Each row was made from one small tree. The marks that hang from a mark follow it in brackets, in alphabetical order. Every link used is in the known rows. Write each row's tree.
In the rows, zero is written as 128.
Known rows
M[V[L]]: [135 144 138 131  93  98 149 106 139 164 119 102 165 134 121  96 158 130
  63 146 108 105 113 117 123 140  70 136 119]
E[K Z]: [160 113 129 131 124  90 146 108 121 122 132 160 154 108 122 154 158 124
  92 108 108 131 198 123 141 143 114 138 124]
W[E[K[Q T Y]]]: [150 178 125 116 129 102 122 109 117  65 153 184 218 120 159 143 164 119
 172 123  96 100  58 110 111 172  97 161 136]
E[K[Y] Z]: [149 104 128 112 120  77 131 106 123 108 128 157 187 107 146 165 167 110
  76 107  94  90 200  97 139 152  96 145 124]
E[K[Q] Z]: [152 141 132 162 111 105 155 105 121 103 131 174 181 105 133 156 176 129
  84  97 116 131 127 143 132 152 144 135 129]
W[K]: [103  78 129 123 127 125 123 111 127 132 138 135 124 113 169 120 118 129
 167 154 108 119 129 120 132 133 126 132 139]
W[K[Q[G L]]]: [114  88 102 164 104 163 141  95 125 110 113 146 149 113 180 136 140 118
 177 129 126  98  22 167 131 141 143 137 183]
L[V W[K] Z]: [133  89 117 100  73 123 144 115 136 132 110 124 155  82 170 120 139 124
 152 122  60 100 177  86 149 133  99 150 124]
Q[G]: [139 137 124 151 146 136 138 131 126 137 116 122 122 143 100 125 122 127
 179 114 129 119 121 136 125 124 122 130 149]
V[L]: [126 121 130 133 102 113 146 109 133 135 126 116 120 127 111 113 148 129
 125 142 129 127 171 103 126 141  99 126 136]
V[L[W[E] Z]]: [159 190  80 110  92 108 159 106 132 105 118 119 130  92 101 105 155 129
 120 109  63 136 182  61 128 129  63 141 169]
M[V[L[Z]]]: [147 164 124 129 104 106 167 108 134 138 111  98 174 124 128  94 192 124
  58 130  79  95 130 101 117 134  55 136 100]
Q[P]: [144  92 132 141 131 119 130 145 133 122 133 111 157 147 136 139 131 135
 136 127 153 147 122 111 133 123 119 137 120]
K[Q[G Z] T[P]]: [156 160 144 169 150 147 148 129 126 109 121 144 220 128  90 137 177 146
 250  93  68 114  63 150 100 145 139 138 137]
G[Q[Z]]: [137 153 127 134 128 158 135 164 136  89 121 137 166 133  97  82 149 127
 174 112  88 100 140 118 133 129 143 145 142]
W[K[Q T Y]]: [ 78 119 135 136 113 126 107 106 125  70 141 156 189 113 202 142 157 125
 220 150 103  66  29 121 114 174 135 140 132]
W[E]: [150 155 115 115 140 122 123 117 125 107 137 142 136 116 132 113 120 132
 121 124 108 126 105 112 124 125  96 135 140]
K[Q T Y[E[Z]]]: [105 108 133 167  87  84 121  90 118  54 122 185 227  91 146 146 217 133
 165 106  92  40  12 118 124 188 133 121 109]
E[K[Q Y] Z]: [138 137 128 147 102  95 138 103 124  79 126 168 210 105 150 167 180 114
  74  94 105  85 114 121 129 163 120 142 133]
L[Q V W Z]: [167  84 132 105  33 131 148 126 136 131 111 120 170  95 152 121 148 118
  72  83  76 116 135 102 165 124  93 159 125]
M[V]: [138 159 133 127 121 113 133 121 134 161 121 116 166 133 139 112 138 128
  65 131 103 108  75 138 125 126 102 136 111]
K[Q]: [118 158 133 158 114 146 135 127 128 110 126 142 152 122 135 129 139 133
 128 119 134 119  51 145 117 136 157 120 140]
Y[E[K]]: [148  74 116 135 109  72 144 112 116 134 133 176 161 121 101 106 165 120
 135 132 115 135 162 112 147 143 119 138 133]
L[W[E K]]: [125 142  97 103 105 112 119 103 126 121 137 144 123  87 167 118  98 135
 161 137  72 141 130  88 140 129 109 147 189]
K[Q[G L[Z]] T]: [143 162 102 165 121 177 153 117 118  75 110 144 165 120 137 148 191 121
 200  95 120 100   8 173 120 152 129 140 138]
V[L[Z]]: [139 133 112 134 114 123 165 116 129 110 120 109 132 118 108 114 182 123
 128 127 100 116 177  93 119 136  84 125 114]
G[Q[L[V]]]: [148  77 130 110  71 162 134 140 140 118 112 123 170 117 155 104 128 111
 124 124 142 107 117 150 154 149 114 162 109]
Y[E]: [122  76 116 146 108  94 132 113 121 131 121 153 149 116 110 105 161 130
 140 133 111 112  98 116 136 138 132 121 127]
W[E K[T]]: [125 119 127 109 150 111 112  99 117  99 158 162 146 107 168 119 127 139
 242 158  83 111  87 112 123 152  97 144 137]
V[L[Q]]: [139  52 139 136  60 109 149 104 132 137 135 118 142 133 139 114 152 122
  93 128 125 129 131 109 142 134  89 134 146]
E[K[T Y] Z]: [146 123 142 112 130  71 123 103 118  89 142 169 196 110 149 173 183 116
 154 112  93  90 165 111 135 175  88 154 111]
G[Q]: [123 131 127 130 124 155 131 157 135 108 130 118 141 135 116 100 120 128
 166 129 124 136 123 142 130 133 148 146 133]
K[Q[G] Y]: [117 163 121 162 120 138 132 127 130  96 108 129 172 137 132 140 145 120
 163 103 127  74  49 136 109 144 137 130 159]
Q[L[V W Z] P]: [177  79 106 104  51 134 149 134 141 126  99 104 190 100 165 148 159 118
  78  96 122 123 137 102 165 128  90 163 114]

Which tree is each row?
[144  73 115 132  99 154 131 158 138 105 126 108 177 145 156 123 134 120
 140 122 161 150  95 146 149 129 131 161 138] => G[Q[L P]]
[174  84  92 151 130 152 154 135 128 110 104 102 168 141 140 145 170 116
 147  96 142 120 107 126 139 114  90 146 137] => Q[G L[Z] P]
[132 168  94 122  79 117 160 115 134 122 111 105 123 101 106 120 168 126
 119 112  84 138 201  80 131 132  94 134 149] => V[L[W Z]]
[163 110 138 173 114  99 153 125 124  93 135 156 213 125 141 166 179 136
  94  94 137 143 123 126 137 142 134 142 118] => E[K[Q[P]] Z]
[140  59 129 136  63 162 140  97 134  99 105 162 206  88 202 110 177 116
 121 130  93  52  53 129 145 154 121 142 137] => W[K[Q[L[V] Z]]]
[157 106 143  92 139  77 124 113 126 133 153 145 225 125 147 170 152 117
 182 133  78 139 183 112 117 159  87 169 109] => E[K[T[P] Y]]
[161 100 144 154  70 105 164  97 136 170 116  98 173 152 122  95 157 121
  73 115 104 106  74 127 136 128  54 146 152] => M[V[L[Q[G]]]]
[165 107 113 127  33  83 149  75 132 123 131 133 145  82 137 130 156 133
  51  89  69 134 140  75 157 137  63 147 187] => V[L[Q W[E[Z]]]]
[161 132 132 125  17 101 158 102 147 160 110 119 185 120 134  87 179 123
  33 100  49  98 109  87 155 128  67 152 181] => M[V[L[Q[Z] W]]]
[165  85 128 127  92 150 144 112 132 146  98 121 159 121 139 133 133 112
 130 111 140  96 100 154 149 140  86 146 133] => Q[G L[V]]
[143 148  87 126  89 149 137 112 132 150 101 123 113 115 128 149 120 115
 130  98 125 136 118 143 151 126 125 146 200] => Q[G L[W]]
[130 135 111 164 143 142 138 103 121  93 129 154 154 114 146 107 120 138
 214 125  97 107  16 132 112 136 113 135 181] => W[E K[Q[G]]]
[145 143 129 181 130 138 140 151 140  79 104 130 226 156 127 132 181 127
 186  85 115  55  49  97 112 136 115 135 156] => K[Q[G P Z] Y]
[128  57 132 112 114  68 112 104 124 125 136 145 229 109 131 142 170 128
 196 138  68 105  96 100 120 166  96 141 104] => K[T[P] Y[E]]
[ 95 127 136 135 119 135 116 113 126  53 132 173 216 111 189 125 186 126
 228 135  66  35  38 102 113 170 136 137 141] => W[K[Q[Z] T Y]]
[150 100 115  94  39 138 128 109 139 153 102 128 149  96 165 146 126 112
  74 109 124 121 138 130 164 141 106 157 145] => Q[L[V W]]
[160 162 129 153 118 130 154 129 125  99 126 179 191 125 116 113 184 124
 124 105  97 112 114 122 126 138 148 138 153] => E[K[Q[Z]]]
[159 125 104 138  80 139 157 131 130 129 109 112 137 119 117 131 145 120
 126  70  76 130 119 120 151 109 110 152 179] => L[Q[G] W Z]
[165  86 122 147 110 147 159 129 124 117 116 117 148 135 121 116 160 120
 136  85  92 109  98 128 139 108  99 140 147] => L[Q[G] Z]
[147  86 151 133  48  97 152  94 139 168 127 104 181 136 153  94 164 123
  29 133 102 109  79 120 141 134  63 146 136] => M[V[L[Q]]]
[156  66 121 145 103  57 148  95 115 121 127 187 178  99 105 126 190 125
 103 114  93 119 166 109 150 150 118 133 120] => Y[E[K Z]]
[177  95 129 129  51 135 161 128 136 141  99 113 160 110 128 119 143 118
 124  70  78 115 135 113 163 120  91 160 146] => L[Q[G] V W Z]
[198  26 149 150  87 131 163 146 135 129 110  99 212 145 138 120 163 123
 140  82 118 106 104 104 149 113  73 158 100] => L[Q[G P] V Z]
[173 185 117 104 115  80 132  94 116 108 148 185 162  86 123 159 154 136
 154 100  66 147 175 104 147 160  90 162 152] => L[W[E[K[T] Z]]]
[120 176 138 142 119 141 118 125 129  53 125 166 218 122 149 134 196 126
 192 110  89  41  42 115 110 167 135 133 132] => K[Q[Z] T Y]
[182  51 128 164 112 132 160 147 128 119 121 101 181 155 131 129 162 126
 155  86 119 125  99 113 143 101  89 147 134] => L[Q[G P] Z]
[182  43 122 116  85 139 148 133 133 112 104 108 200 117 176 137 178 116
  89 113 139 101 119 113 151 130  75 151  82] => Q[L[V Z] P]
[183  94 141 134  43 136 152 130 142 143  99 134 176 116 121 111 144 122
 133  70  71  94 129 108 167 125  93 157 176] => L[Q[G Z] V W]
[164  77 100 128 114 138 144 133 129 102 116 107 178 124 170 146 175 116
  97 114 140 127 108 118 142 120  98 144 111] => Q[L[Z] P]
[131 139 123 123  69 124 131 101 134 111 123 156 176  74 180 109 112 138
 155 125  76 114  63 105 137 149 111 152 160] => L[V W[E K[Q]]]
[115 126  95 109 101 130 139 118 130 122 121 122 120  90 163 124 138 127
 160 126  63 122 160  91 142 123 125 140 157] => L[W[K] Z]
[143  82 136  98 159 104 116  92 120 125 162 142 186  94 166 134 115 144
 244 155  47 148 104 111 113 145  83 156 127] => W[E K[T[P]]]
[146 144  74 106  78 149 139 112 130 120 105 120 131  91 150 143 156 111
  78  99  93 128 132 119 153 124 124 149 158] => Q[L[W Z]]
[152  72 136 159  75 122 159 106 130 143 123 110 134 142 109 113 150 121
 147 116 125 124 124 121 136 127  76 141 170] => V[L[Q[G]]]
[121  64 115 141  94  68 119  95 126  94 112 160 186  95 132 136 182 122
  99 111  88  53 102  87 142 157 106 118 121] => K[Y[E[Z]]]
[151 101 123 103  75  95 127  84 131 118 119 153 159  54 177 132 120 140
 130 112  56  97 155  85 153 149  74 150 146] => L[V W[E[Z] K]]
[155  64 105 165  62  91 154  72 113 104 118 199 205  84 148 144 212 115
  64 101 113 105  66 146 154 163 141 135 145] => Y[E[K[Q[L]] Z]]
[175 128  97 116  69 153 159 120 136 134  84 114 151  95 137 139 152 109
 121  80  97 106 147 129 156 134  89 157 147] => Q[G L[V W Z]]
[190  18 153 129  67 124 151 141 135 116 121 105 217 132 165 121 167 124
  90  97 122 112 107  93 157 118  76 157  79] => L[Q[P] V Z]
